Every row comes from one small tree of marks. The marks that hang from a mark follow it in brackets, in alphabetical order. Every link used is in the known rows. Which tree was each row made from?
Known rows
gumi(natisi(gagol(vareke) pefis(dipusal))): [-0.17  1.05  0.41  0.55  0.02 -0.43  1.30 -0.53 -0.66  1.16  0.53 -1.26
  2.31  2.88 -0.93 -1.00 -1.56  2.13  0.41 -0.18 -0.27  2.14  1.39 -0.09]
sumu(zudo(fodi(pefis(dipusal natisi)))): [-0.32  0.04 -1.60  0.88 -2.26 -1.00 -0.27 -1.01  0.06 -0.74 -2.14 -0.43
 -0.91 -3.37  5.33 -0.31 -1.42 -1.19 -0.57 -2.46 -1.40 -0.20 -1.44 -3.26]
gagol(lifik natisi(gumi) vareke): [-0.83  1.18  1.92  0.33  2.66 -0.28 -3.26  0.22 -0.35  1.33  1.00 -0.12
  0.56  3.36 -1.53  1.19  0.13  2.55  1.84  0.06  2.62  0.88  1.78  0.36]
lifik(gagol(natisi(pefis(dipusal fodi(zudo))) vareke)): [-1.43  0.05  2.49  1.11  2.08  0.29 -2.07  1.12 -0.77  0.92 -1.45 -0.98
  0.99  1.22 -0.58  2.74 -0.72  0.79  1.26  1.41  1.88  2.39  2.14 -0.75]
lifik(gagol(natisi)): [-2.85  0.16 -0.02 -0.02  1.36 -2.16 -2.96  0.72 -0.47  0.97 -1.18 -1.33
  0.84  1.07  0.71  3.43 -1.12  0.88 -0.25 -0.85 -0.35  1.31  0.59 -1.05]
fodi(pefis(dipusal natisi(gagol gumi))): [ 1.09  0.67 -2.89  0.97 -0.27  2.19  0.99 -1.43 -0.30  1.48 -1.11  1.00
  1.40 -0.80  2.09  0.03 -3.41 -2.57 -0.08 -2.26 -1.95  0.67  0.34 -1.21]
sumu(zudo(fodi(pefis(dipusal natisi(gagol))))): [-0.09  0.51 -2.04  0.67 -1.75 -1.12  0.32 -1.32  0.16 -0.47 -1.90 -0.07
 -0.63 -2.55  4.80 -1.13 -1.56 -0.91 -0.99 -2.46 -1.28  0.25 -0.65 -2.94]
lifik(gagol): [-2.77  0.44  0.13 -0.47  0.43 -1.85 -2.31  0.08 -0.87  1.25 -1.25 -1.58
  1.23 -0.15  1.15  2.63 -1.66  0.91 -0.74 -1.93 -1.29  1.90 -0.35 -1.74]
lifik(gagol(vareke)): [-2.60  0.90  0.75 -0.39  1.08 -1.53 -2.79  0.24 -1.64  2.05 -0.89 -1.34
  1.13  0.90  0.00  2.24 -1.08  1.46  0.20 -1.41  0.10  2.00 -0.13 -1.32]
sumu(zudo(fodi(pefis))): [-1.28  0.01 -1.45  0.97 -2.04 -2.29 -0.86 -0.97  0.36 -1.23 -1.56 -1.38
 -1.23 -3.13  5.14 -0.20 -0.47  0.71 -1.09 -2.88 -1.24  0.38 -1.78 -3.16]
vareke(gagol(lifik natisi)): [-2.34  0.43  1.40 -0.81  1.67 -2.80 -3.37  0.38 -0.19  1.06  0.12 -1.71
  0.72  3.20  0.46  2.70 -0.97  0.66  0.56  0.15  0.44  1.52 -0.78 -1.73]
pefis(fodi): [-1.20 -0.07  1.85 -0.12 -0.67  0.80 -0.97 -0.42  0.15 -0.03 -1.02 -2.17
  1.45 -2.16  1.85  2.20 -2.28  0.49  0.75 -2.00 -1.38  1.43  0.72 -2.09]
fodi(pefis(natisi(gumi))): [-0.12 -0.22 -2.80  0.78 -0.88  0.87 -0.23 -0.89 -0.14  1.22 -1.00 -0.02
  0.33 -1.52  2.71  0.98 -2.91 -1.91 -0.10 -3.25 -2.11 -0.27 -0.58 -1.59]
gumi(natisi): [-1.15 -0.15 -0.15 -0.22 -1.15 -2.19 -0.40 -0.17 -0.39  0.12  0.27 -2.12
  1.31  0.72  1.20  1.24 -1.16  1.02 -0.21 -2.69 -1.71  0.51 -0.53 -1.64]
zudo(fodi(pefis(natisi(gagol(lifik)))) sumu): [-0.34  1.19 -2.07 -0.35 -1.36 -0.58 -1.19 -1.12 -0.15  1.38 -1.54 -0.62
 -3.03 -2.31  4.77 -1.45 -0.10 -1.04 -1.09 -1.95 -0.59  0.21 -0.31 -3.45]
fodi(pefis(dipusal natisi) zudo(sumu)): [ 0.66 -0.74 -1.28  0.59 -1.03  1.35  0.36 -0.55  0.09 -0.19 -1.99  0.88
 -1.77 -3.57  4.69  0.44 -0.69 -4.64 -0.47 -2.00 -0.61 -0.65 -1.80 -4.20]
gagol(lifik vareke): [-2.11  1.50  2.03 -0.83  1.28 -0.54 -2.60 -0.24 -1.46  1.88  0.20 -0.84
  0.32  1.38 -0.66  0.53 -0.23  2.15  1.91 -0.67  1.16  1.22 -0.85 -1.54]
lifik(gagol(natisi(gumi pefis(dipusal)) vareke)): [-1.18  0.75  1.35  1.33  2.11  0.04 -2.31  0.56 -0.60  1.62 -0.61 -0.69
  1.80  2.55 -0.99  2.28 -1.33  1.94  0.60  0.85  1.37  2.39  2.38  0.78]
gumi(natisi(gagol(lifik vareke) pefis(fodi))): [-0.57  0.88  1.75  0.13  0.62 -0.53  0.49 -0.16 -0.69  1.60  0.55 -1.95
  1.54  3.23 -1.80 -0.85 -1.08  2.82  1.08  0.05  0.71  2.68  2.55 -0.06]
sumu(zudo): [-2.06 -0.05  0.20 -0.12 -1.26 -2.61 -0.80 -0.72  0.72 -1.23 -0.70 -1.18
  0.50 -1.70  3.45  0.64 -1.07  1.15 -0.86 -2.90 -1.09  0.24 -1.35 -2.30]
natisi(gagol(lifik vareke) gumi pefis(dipusal)): [ 0.62  2.35  1.93  0.84  1.93  2.09  0.57 -1.38  0.04  1.85  0.92  0.29
  2.77  3.08 -2.01 -2.10 -2.07  3.30  0.49  0.83  1.40  3.63  3.09  1.20]
gumi(natisi(gagol(lifik vareke))): [-0.89  1.29  0.27 -0.81  0.82 -2.11 -0.48 -0.38 -1.15  1.74  1.05 -1.14
  1.20  3.60 -1.33 -0.64 -0.38  2.16  0.39 -1.56  0.37  1.61  0.82 -0.76]

Write each row's tree
[ 0.33  1.52 -0.38 -0.90  0.31  1.68  0.54 -0.97 -1.09  2.19 -0.83  1.04
  2.05  0.44  0.59 -0.37 -3.32 -1.75  1.03 -1.18 -0.75  0.27  1.03 -1.40]
pefis(dipusal natisi(gagol(vareke)))
[-0.05 -0.28  1.69  1.03 -1.33  0.57  0.94 -0.11 -0.13 -0.03 -0.57 -2.46
  2.17  0.13  0.73  1.06 -2.22  0.88  0.94 -0.32 -1.37  1.90  1.09 -0.97]
gumi(natisi(pefis(dipusal fodi)))
[ 1.40 -1.12  1.68 -0.20 -0.54  2.02  0.28 -0.40  0.88 -0.29 -0.94 -0.20
  1.26 -2.49  2.15  1.28 -3.09 -2.39 -0.19 -3.21 -0.56  0.04  3.01 -2.25]
pefis(fodi(zudo) natisi(gumi))
[-0.36  2.05  1.42  0.41  1.91  0.62  0.06 -1.21  0.31  1.90  1.29 -0.32
  2.07  3.34 -2.06 -2.16 -1.70  4.23 -0.04 -0.13  1.38  3.23  3.18  1.22]
natisi(gagol(lifik vareke) gumi pefis)
[-2.10  0.53  1.14  0.93  1.26 -0.39 -1.80  0.53 -0.06  0.75  0.09 -1.29
  0.58  1.96 -0.43  1.27 -0.66  2.70  1.85  0.87  1.29  0.51  1.00  0.06]
gagol(natisi(pefis) vareke)
[-0.12 -0.32  3.20  0.98 -0.82  2.22  0.69 -0.39  0.96 -1.00 -1.45 -1.56
  0.82 -2.78  2.51  0.71 -1.56  0.01  0.35  0.39 -0.23  2.11  0.98 -2.32]
natisi(pefis(dipusal fodi(zudo(sumu))))
[-0.20  0.08 -2.41  0.77 -1.04  1.76  0.15 -0.77 -0.93  1.29 -1.99  0.26
  0.49 -2.19  3.02  1.32 -2.99 -3.23  1.02 -1.78 -2.36 -0.20 -1.83 -2.48]
fodi(pefis(dipusal natisi))
[-2.17  1.16  1.82 -0.28  2.43 -0.96 -3.44  0.58 -0.97  1.49  0.30 -0.53
 -0.18  2.90 -1.23  1.52  0.48  2.10  2.52  0.69  2.34  0.48  0.32 -0.66]
gagol(lifik natisi vareke)
[-0.84 -0.78 -1.03  0.72 -0.73 -0.67 -0.59 -0.52  0.63 -0.95 -1.08 -0.59
 -2.22 -3.20  4.41  0.65  0.84 -1.73 -1.33 -2.69 -0.36  0.21 -2.34 -4.00]
fodi(pefis zudo(sumu))
[-1.03 -0.03  0.46  1.35  0.65 -0.17 -0.98 -0.09  1.51 -0.44  0.28 -1.23
  1.45  1.11  0.69  1.46 -1.75  2.46 -0.05 -0.41 -0.16  0.86  2.12  0.55]
gagol(natisi(gumi pefis))
[ 1.34  1.53 -0.03 -0.72  0.68  2.04  0.57 -1.39 -0.15  1.86 -0.37  1.44
  2.46  0.87  0.40 -0.63 -3.70 -1.50  0.06 -1.49 -0.78  0.96  2.27 -0.72]
pefis(dipusal natisi(gagol(lifik) gumi))
[ 0.92 -0.15 -1.87  0.34 -0.43  1.20  1.05 -0.91  0.24  0.19 -1.64  1.31
 -1.41 -2.60  4.02 -0.57 -0.82 -4.28 -1.03 -1.97 -0.46 -0.08 -0.80 -3.77]
fodi(pefis(dipusal natisi(gagol)) zudo(sumu))
[ 0.62 -0.57  2.38  1.98  0.83  2.02 -0.14  0.03  1.64 -1.28 -0.45 -0.83
  1.82 -0.18  0.86  1.78 -1.84  0.77  0.56  0.50  0.62  1.54  3.20 -0.13]
gagol(natisi(gumi pefis(dipusal fodi(zudo))))
[-1.51  0.37  1.84  0.20  1.73 -1.85 -2.55  0.12  0.58  0.90  0.60 -1.72
  1.38  3.82 -0.12  1.88 -1.56  1.80  0.13  0.71  0.81  2.28  0.84 -0.30]
vareke(gagol(lifik natisi(gumi pefis)))
[ 1.24  0.96 -2.46  0.95 -1.20  1.44  0.22 -1.49 -0.32  0.89 -1.53 -0.02
  0.11 -2.14  3.62 -0.73 -2.57 -1.35 -0.62 -2.26 -1.82  0.80  0.56 -2.27]
zudo(fodi(pefis(dipusal natisi(gagol gumi))))
[-0.82  0.65 -1.59  0.58 -2.10 -0.84 -1.69 -1.03  0.18  0.02 -1.49 -1.82
 -2.78 -3.63  5.69 -0.19  0.54  0.04 -1.34 -2.27 -1.12  0.49 -1.64 -3.62]
zudo(fodi(pefis) sumu)
[-0.03 -0.22  1.21  0.22 -0.64 -1.04  1.50 -0.33  0.87 -0.26  0.19 -2.12
  0.74  0.82  0.90 -0.71 -0.73  1.36 -1.07 -1.20 -0.19  2.04  2.45 -1.33]
gumi(natisi(gagol pefis(fodi(zudo(sumu)))))
[-0.10  1.61  0.57  0.76  1.07  0.66  0.71 -1.36  0.71  1.30  1.22 -0.59
  2.59  2.39 -1.08 -1.81 -2.28  3.91 -0.71 -1.03  0.44  2.80  3.24  1.25]
natisi(gagol(vareke) gumi pefis)
[-1.06  1.48 -0.30 -1.73  0.93 -0.18 -0.70 -0.64 -1.06  2.76 -0.20  0.51
  0.71  1.56 -0.24 -0.74 -2.35 -0.30  0.85 -1.66  0.04  0.15  1.14 -1.39]
pefis(natisi(gagol(lifik vareke)))
